What can hang from each mark:
Z_895: Z_899
Z_857: Z_330 Z_716
Z_669: Z_8 Z_330
Z_716: Z_857 Z_892
Z_8: Z_669 Z_895
Z_395: Z_417
Z_121: Z_857
Z_892: Z_121 Z_330 Z_716
Z_330: Z_417 Z_857 Z_892
Z_417: Z_8 Z_330 Z_395

Known rows, with every way that one mark hangs from another:
Z_417(Z_8(Z_669) Z_395): [  5  -4   3  15   1   5  29  -2   4  -2  11   5  12  10 -14   5 -11  14
  -5  -3   0   0   1   6   3   7   0 -11  -2  -5 -15  11  -6   3  -4  -2
  -3  13  -2]
Z_8(Z_669(Z_330) Z_895(Z_899)): [ 19  -2  -4   7 -18  -8  10  -4   6  -9  15  -6  11   8  -5  -1  16  18
 -12   9  -7   3  -6   0   2   6  -8   2   0   3   2  -3  -1   1  -1   4
  -4   2  -2]
Z_857(Z_330(Z_417(Z_8(Z_669)))): [ 10  -6   4  18   5   2  37  -4   0  -1  12   2   4   6  16   2 -11  12
  11   6  -2  -8  -2  17   7   8  -3  -1  -5  -2 -10  14 -13   8  -4   3
  -5  28   2]
Z_669(Z_8(Z_895)): [  5   2   4  -7   4 -11  15  -9  -1  -2  -1  -2   4   3   7  -5   6  10
   2  11   1   2  -3   6   3   1   2   2  -6  -2  -2   5   4  13  -2   6
  -2   2 -10]
Z_8(Z_669 Z_895): [  3  -2   4   2 -11  -4  10  -9   1  -3   5   2   7   7   2   1   8  15
  -9   5   2   3  -1   2  -1   4  -3   1   0   2   5   3   0   5  -2   3
   0  -4  -6]
Z_857(Z_330(Z_892(Z_121)) Z_716): [ 23   1   1 -17 -22   5 -24 -13  10  -7   2 -19   2   1  29   9  -2  15
   7   1 -19   7  -9   1   0  -8  -5   3  -8  -6 -24 -12  -4  -8   1  14
  -9  -1   6]
Z_669(Z_8 Z_330): [ 10  -2  -4  17  10  -6  13   6   3  -3   9   3   4   0  11  -3   3   0
   3   4  -5  -4  -9   8   2   2   1  -1  -5   2 -20   2   0   7   1   4
   0  11  -6]
Z_330(Z_857): [ 13   1  -1  -6 -12   3 -13  -1   5  -3  -1  -3   1  -1   0   4   2   1
   0  -6  -6   2  -4  -6   0   0  -2   3   0   4   0  -5  -2  -6   2   3
  -3  -6   5]
Z_8(Z_669(Z_330(Z_857))): [ 20  -5  -5  19 -15   5  -6   5   9  -8  13   3   7   2   5   8   6   7
  -8  -8 -10   1 -10  -2  -2   5  -6   1   2   9 -12  -7  -6  -8   4   3
  -3  -1   4]
Z_121(Z_857(Z_330)): [ 14   2   2 -12 -12   1 -17 -10   1   1  -1 -11  -6   0  19   5  -6  -1
  14   3 -12  -1   0   3   5  -5  -1   6  -7   1 -15  -2  -3  -6  -3  12
  -5   8   6]
Z_395(Z_417(Z_330(Z_857(Z_716) Z_892))): [ 31  -1   0  -1 -50 -11 -21  -1  15  -9   6   7  18   5 -18  18   2   6
 -13  -4 -20  16 -12  -7   0   7  -2   0  -2  -3 -27 -13   2 -20   5   2
  -6 -29   5]
Z_716(Z_892(Z_121)): [ -4  -1   7 -10   8   5   1  -8   9  -5  -2 -22   4   2  12   4  -2  15
   7 -12  -7   0  -2   4  -1  -6  -6   1  -9   3  -3   2  -2  -5   3   6
  -5  22   0]
Z_395(Z_417): [  3   3   3   2  -6   2   7  -1   2   1   0 -16   3   3  -8   3  -6   4
   1   1   1   5   2   2   3   6   3  -4   0  -4  -4   4   4  -9  -2  -5
   0  -3   0]
Z_716(Z_892(Z_121 Z_330(Z_857))): [ 16   2   3 -24 -10  11 -12 -14  14  -7  -1 -41   0   0  34  10  -4  18
  13 -13 -20   2  -6  -1   1 -12  -8   8 -12   8  -4  -1  -6 -15   0  11
 -11  22   6]
Z_121(Z_857(Z_716(Z_892(Z_330)))): [ 10  -2   2 -18 -13  -6 -18 -21   8   3   4  -2  12   3  12   5  -2  14
   8   1 -17   9  -6  -2   1 -16  -3   8 -11  -3 -32 -14  -8 -11  -6  10
 -10  19  -3]
Z_8(Z_669(Z_330)): [  7  -6  -4  25  -3   2   9   6   4  -4  15   7   6   4   6   4   4   5
  -9  -2  -4  -2  -7   4  -2   5  -4  -3   1   5 -13   0  -4  -2   2   1
   1   5  -1]
Z_857(Z_716): [  2  -2   0  -1  -7  -7  -6  -6   1   3   3  18  11   1  -7   0   2   5
  -1   3  -1   7  -5  -4  -2  -4   0   0   0  -4 -17 -12  -2  -1   0  -2
  -2  -3  -4]
Z_121(Z_857(Z_330 Z_716)): [ 16   0   1 -12 -20  -5 -21 -16   3   3   2   5   5   2  11   4  -6   4
  12   6 -14   7  -5  -1   3  -9  -1   7  -6  -5 -31 -15  -4  -7  -3  10
  -7   4   2]
Z_8(Z_669(Z_330(Z_417 Z_892)) Z_895): [ 20  -4   0  15  -1  -3   7   1   4 -13  14  -6  13   6   7   1  10   9
   2  13  -8   3  -7  12   1  13  -7   0   1   1 -12   0 -10  -3  -1  12
  -6   0  -3]
Z_395(Z_417(Z_8(Z_669) Z_330)): [  8  -6   4  29 -30  -6  36   5   9  -3  14  14  13  15 -14  13  -9  11
 -19  -6  -3  -2  -1   6   5  14   0  -8  -4   2  -8  20  -1   2  -1  -8
   3   1  -1]
Z_892(Z_121 Z_330(Z_417 Z_857) Z_716): [ 18   4  -3 -18 -18   2  -8 -13  12  -6   1 -20   8  -2  23   3 -11   3
  28   6 -18  10  -8   2   4  -5  -7  11  -7  -3 -25  -7 -13 -17  -6   9
 -14  18   8]
Z_857(Z_330 Z_716(Z_892)): [  9  -1   3  -5   6  -6   1 -15   3   4   4  -3   7  -1  13   2   1  20
   6   2  -8   1  -7   7   2 -11  -2   4  -7  -7 -21 -10  -2  -8   0   5
  -5  19  -4]
Z_892(Z_121 Z_330 Z_716(Z_857)): [ 13   3   0 -18 -10   2  -1 -20  13  -3  -2 -25  10   1  23   4  -7  14
  16   0 -15   6  -3   6  -1 -14  -5   4 -12  -5 -26  -7  -6 -16  -6   7
  -9  31   2]
Z_669(Z_8(Z_895) Z_330): [ 14   1   0   7   7  -8  14  -1   1  -5   7  -3   6   3  14  -5  11   7
   1  14  -4  -2  -7  10   4   2   1   1  -5   2 -10   3   2   9  -1  10
  -1   4 -12]
Z_417(Z_8(Z_669) Z_330(Z_857 Z_892)): [ 30  -9  -1  16 -44  -4   0   5  16 -14  13  21  10  11  -3  19   4  12
 -28 -14 -18  -2 -10  -3  -1  10  -7  -2  -3   9 -10   4  -7   1   6   8
  -5 -13   7]
Z_716(Z_892(Z_121(Z_857) Z_330(Z_417))): [  4   0   9 -21   4   3  -5 -18   9  -4   0 -36   6   4  30   4 -15   7
  36  -2 -20   6  -1   9   5  -8  -7  10 -16   3 -20   6 -13 -10  -5  16
 -14  38   3]
Z_892(Z_121): [ -1   1   4  -9  -6   7  -4  -4   6  -4  -2 -16  -1   2  13   3  -5   4
   8  -6  -6   3   0  -1  -1  -3  -4   0  -5   4   0   3  -1  -1   1   5
  -3   7   4]
Z_892(Z_121 Z_330(Z_417) Z_716): [  6   3  -1 -12  -7   0   5 -12   6  -3   2 -17   7   0  22  -2 -13   1
  29  13 -12   7  -4   7   4  -6  -5   8  -8  -8 -25  -1 -11 -10  -8   6
 -10  24   4]
Z_669(Z_330(Z_417(Z_8 Z_395) Z_857)): [ 27   0   0  12  12   8  18   9   6  -6  13  -8  15   3  -8   1 -12  -2
  19   7 -10  -3  -3  11  10  11  -2  -8   0  -4 -21   5 -15 -10  -4   6
  -8  21   2]
Z_669(Z_8): [  0   0   1   4   6  -8  12  -2   1  -1   1   4   1   1   4  -3  -1   3
   3   0   0  -1  -5   4   1   1   2   0  -6  -1 -10   4   2  12   1   1
  -1   8  -5]
Z_669(Z_330): [10 -1 -5 13  3  4 -2  8  2 -2  8 -2  2  0  7  0  3 -3 -1  5 -4 -4 -4  3
  2  1 -2 -2  1  2 -7 -2 -2 -5  1  3  0  2 -2]
Z_330(Z_417(Z_8(Z_669))): [  0  -8   5  22   5  -1  36   1   1  -2  12  16  12   8  -4   0  -9   9
   2   1   2  -4  -1  11   3  11  -3  -4  -1   0  -7  12 -14  11  -3  -2
  -4  22  -1]
Z_8(Z_669(Z_330(Z_417 Z_892))): [ 15  -7  -3  26   1   0   5   8   5 -12  16  -1  11   4   5   4   2   3
   4   4 -10   2  -8  11  -1  13  -7  -2   1   1 -21  -2 -11  -4   2   6
  -6   4   3]
Z_669(Z_8 Z_330(Z_892)): [ 20  -2  -6  13   2  -3  -3   6   7 -11   9  -2   3   0  14   2   7   3
  -5   4 -12  -2 -12   7   0   4  -1  -2  -5   0 -24  -3  -2   4   3  11
  -5  -1  -2]
Z_395(Z_417(Z_8)): [  7   1   4   9  -7   7  22   1   4   1   4  -6   5   7  -7   4 -10  11
  -8  -1   1  -2   2   6   8   6   3  -9  -2  -3  -3  11  -3  -2  -6  -3
  -1   6  -1]

Rows:
[ 18   2   1   4 -34  -7  -1   4  10  -4   3  -5   7   4 -13  13  -4  -2
  -3  -6 -11   6  -4  -3   4   9   0   1  -2   4  -6   5   6 -15   4  -4
   0 -16   6]  Z_395(Z_417(Z_330(Z_857)))
[ 23  -1   2   4 -21  -3  12   5   9  -4   7   8  11   8 -19  11  -9  -1
  -3  -4 -13  -1  -2   1   7   7  -1  -6  -4  -1 -13   9  -2  -6   1   3
  -3   1   4]  Z_417(Z_8 Z_330(Z_857) Z_395)
[ 13   3   4  -1  15 -10  15 -16   2   1   1  -9  13  -3   7  -4  -7   5
  29  13  -7   1  -2  19   4  -2  -3   4  -6 -14 -31  -7  -7 -16  -3   4
  -8  37   1]  Z_892(Z_716(Z_857(Z_330(Z_417))))
[ 10   1  12 -16  17   6   7 -21  11  -4  -3 -47   5   0  30   7  -4  25
  20 -13 -14  -5   0  14   1 -11  -7   2 -16   1 -11   4  -1 -13   2  12
  -8  46   2]  Z_716(Z_857(Z_330) Z_892(Z_121))
[ 16   0   5   1  13  -2  27  -8  -1   4  10   0  16   4  -4  -2 -18   8
  28  17  -6   2  -1  16  11   4   2  -5  -5 -17 -33   3 -11  -3  -7   3
  -9  27  -2]  Z_857(Z_330(Z_417(Z_8 Z_395)) Z_716)
[  9   5   4  -3  21  -1  18  -4  -4   1   3 -25   2  -1   4  -3 -16  -4
  38  17  -5   2   3  18   9   7   1  -1  -3 -14 -19   9  -3 -10  -4   3
  -6  20   3]  Z_857(Z_330(Z_417(Z_395)))
[ 12   5   2 -11   2   0  -6  -7  10 -11   3 -18  15   2  -8   1 -13   1
  26  10 -15  15  -5   8   1   5  -5  -3  -5 -17 -39  -7  -8 -17  -3  11
 -14  12   5]  Z_330(Z_417(Z_395) Z_892(Z_121 Z_716))
[  6  -2   0 -10   0  -4   0 -15   5   3   5  -4  11   0  13   2   1  18
   3   2  -9   4  -7   2   1 -14  -2   5  -7  -5 -20 -10  -5  -8  -4   2
  -6  19  -7]  Z_857(Z_716(Z_892(Z_330)))
[  8  -1   5 -10  18   0  10 -18   7   0  -1 -31   9   0  19   4   0  20
   9  -6 -10  -3   1  12   1 -12  -3   3 -11   0 -10   1  -3 -13  -2   5
  -7  39  -3]  Z_716(Z_857 Z_892(Z_330))
[ 22   3  -3  -1  -4 -15  14  -5   5  -9   9  -9   8   4   1  -8  15  12
  -1  16  -8   1  -9   4   6   3  -3   3  -6  -2  -6  -1   2  10  -1   8
  -6   7  -7]  Z_669(Z_8(Z_895(Z_899)) Z_330)
[  3   1   3 -13   1   6   7  -7   3  -3   1 -32   0   1  29   0 -14   0
  32   6 -10   3   1   8   4  -1  -4   7  -8  -1  -6  10  -9  -3  -5   6
  -8  22   5]  Z_892(Z_121 Z_330(Z_417))
[ 21  -2   3 -16 -21   1 -28  -9  13 -14   2  -8  16   0   4   7  -3   8
  17  -4 -20  15 -10  -3  -3   2  -9   4  -4  -1 -25 -15 -12 -10   3  12
 -14  -3   8]  Z_330(Z_417 Z_857(Z_716) Z_892(Z_121))
[  1   0   6 -14  15   4  13 -12   6  -3   2 -37   5   1  30   0 -11  11
  31   0 -12   1  -1  13   4  -5  -7   7 -12  -1  -9   9  -9  -7  -4   7
 -10  38   1]  Z_716(Z_892(Z_121 Z_330(Z_417)))
[ 20   5   4 -16  -6  -4  23  -9   4  -5   5 -13  13  10 -22  -5   1  18
  -3  13  -4   2   3   2  10   4  -2  -7  -3 -11   5   7  -2   3  -7   5
  -9  10  -3]  Z_417(Z_8(Z_895(Z_899)) Z_395)
[ 11  -1   3  10  -8  -6  26   6   4  -1   8  10  11   9 -17   7 -10  -3
  -3   2  -7  -3   1   6   8   6   2  -9  -4  -5 -11  15   0   0  -1   0
   0   7  -1]  Z_417(Z_8 Z_330 Z_395)
[ 21   2  -1 -16  -5  -4  -3 -11   4   0   6 -14  18   0  -5   1 -13   2
  33  13 -14  15  -5   4   6   1  -1   4  -3 -13 -35  -8  -9 -18  -6   2
 -12  11   2]  Z_892(Z_330(Z_417(Z_395) Z_857(Z_716)))
[ 17   1   3 -14 -12   1 -16 -16  16 -12  -3 -16  14   1   7   8   1  15
   3  -7 -17   7  -5   2  -5  -7  -7  -2  -9  -5 -29 -15  -5 -16   1  12
 -11  16   5]  Z_330(Z_892(Z_121 Z_716(Z_857)))
[ 10   1   3  10  21 -12  26   0  -2  -5   9  -4  12   3  11 -10   5   1
  20  21  -2  -1  -6  16   7   9   0   2  -5  -1 -14   7  -4  10  -2   9
  -4  15 -11]  Z_669(Z_8(Z_895) Z_330(Z_417))
[ 11  -2   6 -17 -12   2 -17 -14  14  -6   0  -9  16   1   5   8   2  21
   5 -16 -15   9 -11  -7  -4 -11  -8   3  -8   3 -19 -15  -6 -11   4   7
 -10  12   1]  Z_330(Z_857(Z_716(Z_892(Z_121))))
[  9   0   0  -6 -20 -11  11 -12   4  -8   6  -4   9   8 -11  -2  12  21
 -12   6  -2   7  -2  -3   0   6  -6   3  -1  -1   9   0   1   6  -1   1
  -5   0  -1]  Z_8(Z_669 Z_895(Z_899))
[ 27   2  -1   0  -5  -6   1  -2   6  -9   5  -7   7   2  13   0  12   8
   2   7 -10   0 -11   3   4   3  -2   4  -5   6  -9  -3  -1   2   0  12
  -4  -1  -6]  Z_669(Z_8(Z_895) Z_330(Z_857))
[  9  -2   8  -9   7 -12  -5 -20   3   2   5  -2  14   1   9   0  -8   9
  30   8 -14   6  -5  10   5  -6  -4   8 -10  -8 -38 -11 -11 -10  -2  12
 -12  31  -1]  Z_121(Z_857(Z_330(Z_417) Z_716(Z_892)))
[ 13   1   3 -15 -20  -2 -28 -12  13 -12   0  -5  12   3   5   4  -9  -2
  22   5 -21  14  -6   1  -1  -1  -8   6  -8  -6 -37 -13 -14 -13  -3  19
 -15   9   9]  Z_330(Z_417 Z_892(Z_121(Z_857) Z_716))
[ 20  -4  -6  14 -24   5 -12  -2  17 -15  14   0  12   5  15  10   4  14
 -10  -2 -18   7 -15   0  -5  -1 -10  -2  -4   0 -36 -14  -9 -12   1  12
  -8   2   4]  Z_8(Z_669(Z_330(Z_892(Z_121 Z_716))))
[ 20   1  -3   9  18   3   1   9   4 -10  11 -18  10   1  -8   0  -6  -7
  21  13 -12   5  -3  14   5  12  -2  -6   1 -10 -28  -1  -8 -15  -1   9
  -8   6   2]  Z_669(Z_330(Z_417(Z_395) Z_892))
[ 31   3  -5  -5 -34 -13 -20   0  15 -11   5   9  16   3 -22  13   0  -3
  -3   3 -22  13 -11  -4   0   4  -4  -1  -2 -11 -36 -13   0 -23   3   8
  -8 -18   8]  Z_417(Z_330(Z_857 Z_892(Z_716)) Z_395)
[ 22   1   3 -12  -8   0 -21  -8   3  -7   1 -17  -2   1  19   5  -8  -4
  25  10 -19   3  -2  10   6   3  -4   7  -7  -4 -22  -3 -11  -9  -2  18
 -12   8  10]  Z_121(Z_857(Z_330(Z_417 Z_892)))
[ 23   6  -2  -6   7  -5   1  -9   3  -5   5 -14   8  -1  -1  -1 -11   1
  26  21 -14   9  -5  16   7   4  -2   0  -4 -23 -40  -8  -7 -21  -5  10
 -13  13   5]  Z_857(Z_330(Z_417(Z_395) Z_892(Z_716)))
[  7   1  12 -18   9   2  -5 -18   7  -4   0 -35   2   2  28   3 -14   8
  40  -1 -19   2  -1  14   6  -5  -8   9 -16   1 -21   5 -10  -9   0  17
 -13  39   6]  Z_716(Z_892(Z_121(Z_857(Z_330(Z_417)))))
[ 23  -1   2 -13 -14  -7 -26 -15   4  -5   4  -1   9   1  13   4  -7   2
  23  13 -20  10  -7   6   3   0  -4   7  -6  -8 -40 -16 -12  -9  -3  17
 -14   6   6]  Z_121(Z_857(Z_330(Z_417 Z_892) Z_716))
[12 -3 -1 16 -6  0 10 -1  3 -6 13  0  9  6  9  2 11 12 -9  8 -2  0 -5  6
  1  5 -4 -1  1  6 -2  2 -2  0 -1  6  1 -1 -8]  Z_8(Z_669(Z_330) Z_895)
[ 11  -2   1  -4  -7  -8  -7  -6   4  -2   3  13  17  -2 -12  -1  -2   0
  17   4  -7  10  -7  -2   0   3  -3   4   1  -3 -20 -14  -9  -6   1   1
  -8   2   2]  Z_330(Z_417 Z_857(Z_716))
[ 28   1  -3 -10 -50  -6 -30  -4  20 -15   2   3  10   3   4  16   3   1
  -6  -7 -27  10 -14  -8  -3  -2  -9   6  -6   1 -25 -13  -2 -17   5  13
  -9 -15  11]  Z_417(Z_330(Z_857 Z_892(Z_121 Z_716)))
[ 15  -2   4 -22 -34   2 -43 -15  14 -10   0  -2  11   5   7  10  -3   8
   4  -6 -22  15  -7 -10  -4  -7  -6   3  -8   0 -34 -18  -7  -7   0  18
 -13  -7   6]  Z_330(Z_892(Z_121(Z_857(Z_716))))
[ 27  -2   7   1  14   3  17  -9   5  -7   3 -21   8   2  18   5  -8  13
  16   4 -12  -9   1  22   7   4  -3  -3  -8  -6 -15   6 -13  -4  -3  13
 -11  35   5]  Z_716(Z_857(Z_330(Z_417(Z_8) Z_892)))
[  2  -3   6  -9  -6 -10 -18 -16   7   1   3  13  17   3  -7   3   1  12
   3  -4 -11   8  -6  -4  -2 -11  -3   3  -8  -1 -31 -17  -6  -7   0   7
  -8  13  -5]  Z_121(Z_857(Z_716(Z_892)))
[ 29   2   6  -7 -25  -6  14  -1   8  -6   5   1  15  10 -15   8  -1   5
  -4   6 -12   1   0   2   9   7  -1  -4  -4  -1  -2  11   0  -4  -2   8
  -3  -5  -2]  Z_417(Z_8(Z_895) Z_330(Z_857) Z_395)
[ 22   0  -5  10  -3  -3  -2   4   7  -7   7   0   4  -1  11   2   5   1
   2  -2 -11  -2 -13   2   2   2  -1   2  -4   5 -20  -4  -2   0   4   7
  -4   4  -1]  Z_669(Z_8 Z_330(Z_857))
[ 34  -1  -7   7 -11  -1 -17   5  12 -14   8  -6   4  -1  14   7   9   4
  -5  -3 -18   0 -16   2  -1   4  -3   1  -5   5 -24  -9  -4  -3   5  15
  -8  -7   3]  Z_669(Z_8 Z_330(Z_857 Z_892))
[ 14  -2   1  19  24   5  31  10   2  -3  15  -4  14   5  -9  -3 -13  -3
  21  14  -4  -5   0  17  10  11   0 -10  -1  -8 -21  11 -12  -4  -5   3
  -6  26  -3]  Z_669(Z_330(Z_417(Z_8 Z_395)))
[ 10  -2   7   4  -2   2  32  -8   3  -3   9  -1  15  13 -12   2  -3  21
  -8   6   1   1   3   8   5   7  -1  -9  -2  -5  -5  12  -4   5  -7   4
  -3   9  -7]  Z_417(Z_8(Z_669 Z_895) Z_395)
[ 14  -1   2  -1  -8   4   6  -5  12 -12   5   2  13   4   7   2  -9   9
   8   4 -13   3  -6   7   3   2  -7  -2  -7  -8 -25  -3 -18  -3  -5  13
 -13  19   5]  Z_330(Z_417(Z_8) Z_892(Z_121 Z_716))
[ 23   3   1 -10   1   2 -13   0   6 -11   1 -21  10  -1 -14   4  -7  -3
  22   3 -14  11  -2   5   2  12  -3  -2   0  -8 -20  -4  -7 -17   1   8
 -12  -2   8]  Z_330(Z_417(Z_395) Z_857 Z_892)
[ 22  -2   2  12 -30  -3  13   7  10  -8   8   3   8  10  -8  15  -5   6
 -19  -2 -12  -2  -3   5   6  11   1  -8  -4  -2 -10  12   0  -4   0   2
  -2 -11   2]  Z_395(Z_417(Z_8 Z_330(Z_892)))
[ 22  -2   1   6 -16  -4  11   7   9  -8   9   6  10  10 -15  11  -6   1
  -9   1 -14  -1  -2   6   5   9  -1 -10  -4  -7 -16  10  -2  -2   1   6
  -4  -5   2]  Z_417(Z_8 Z_330(Z_892) Z_395)
[ 11  -1   4  16  15  -3  29   0   0  -6  16 -12  19   8  -8  -3  -2   6
  20  19  -2   6   0  17   6  15  -3  -4   1  -6 -18   7  -6  -7  -4   5
  -4  12  -7]  Z_8(Z_669(Z_330(Z_417(Z_395))) Z_895)
[  4   3   2 -15 -25  -1 -25 -15  11  -4  -2   1   7   3   4   4  -8   1
  10  -1 -15  10  -5  -8  -1  -9  -6   5  -9  -1 -30 -13  -7 -10  -4  12
  -9   9   5]  Z_892(Z_121(Z_857) Z_716)
[ 25  -1  -1  16  16   8  15  10   5 -10  14  -9  14   5  -5   2  -9   0
  13  12 -11  -3  -3  16   8  12  -2 -11  -1  -9 -27   6 -14  -7  -4  11
 -10  16   0]  Z_669(Z_330(Z_417(Z_8 Z_395) Z_892))
[ 19   0   1 -11 -49 -10 -34  -8  18 -13   2  10  10   7   4  15  -2  -4
   0  -2 -28  12 -10  -7  -2  -4  -8   5 -11   0 -35 -11  -4 -12   2  18
 -10  -9   9]  Z_417(Z_330(Z_892(Z_121(Z_857) Z_716)))
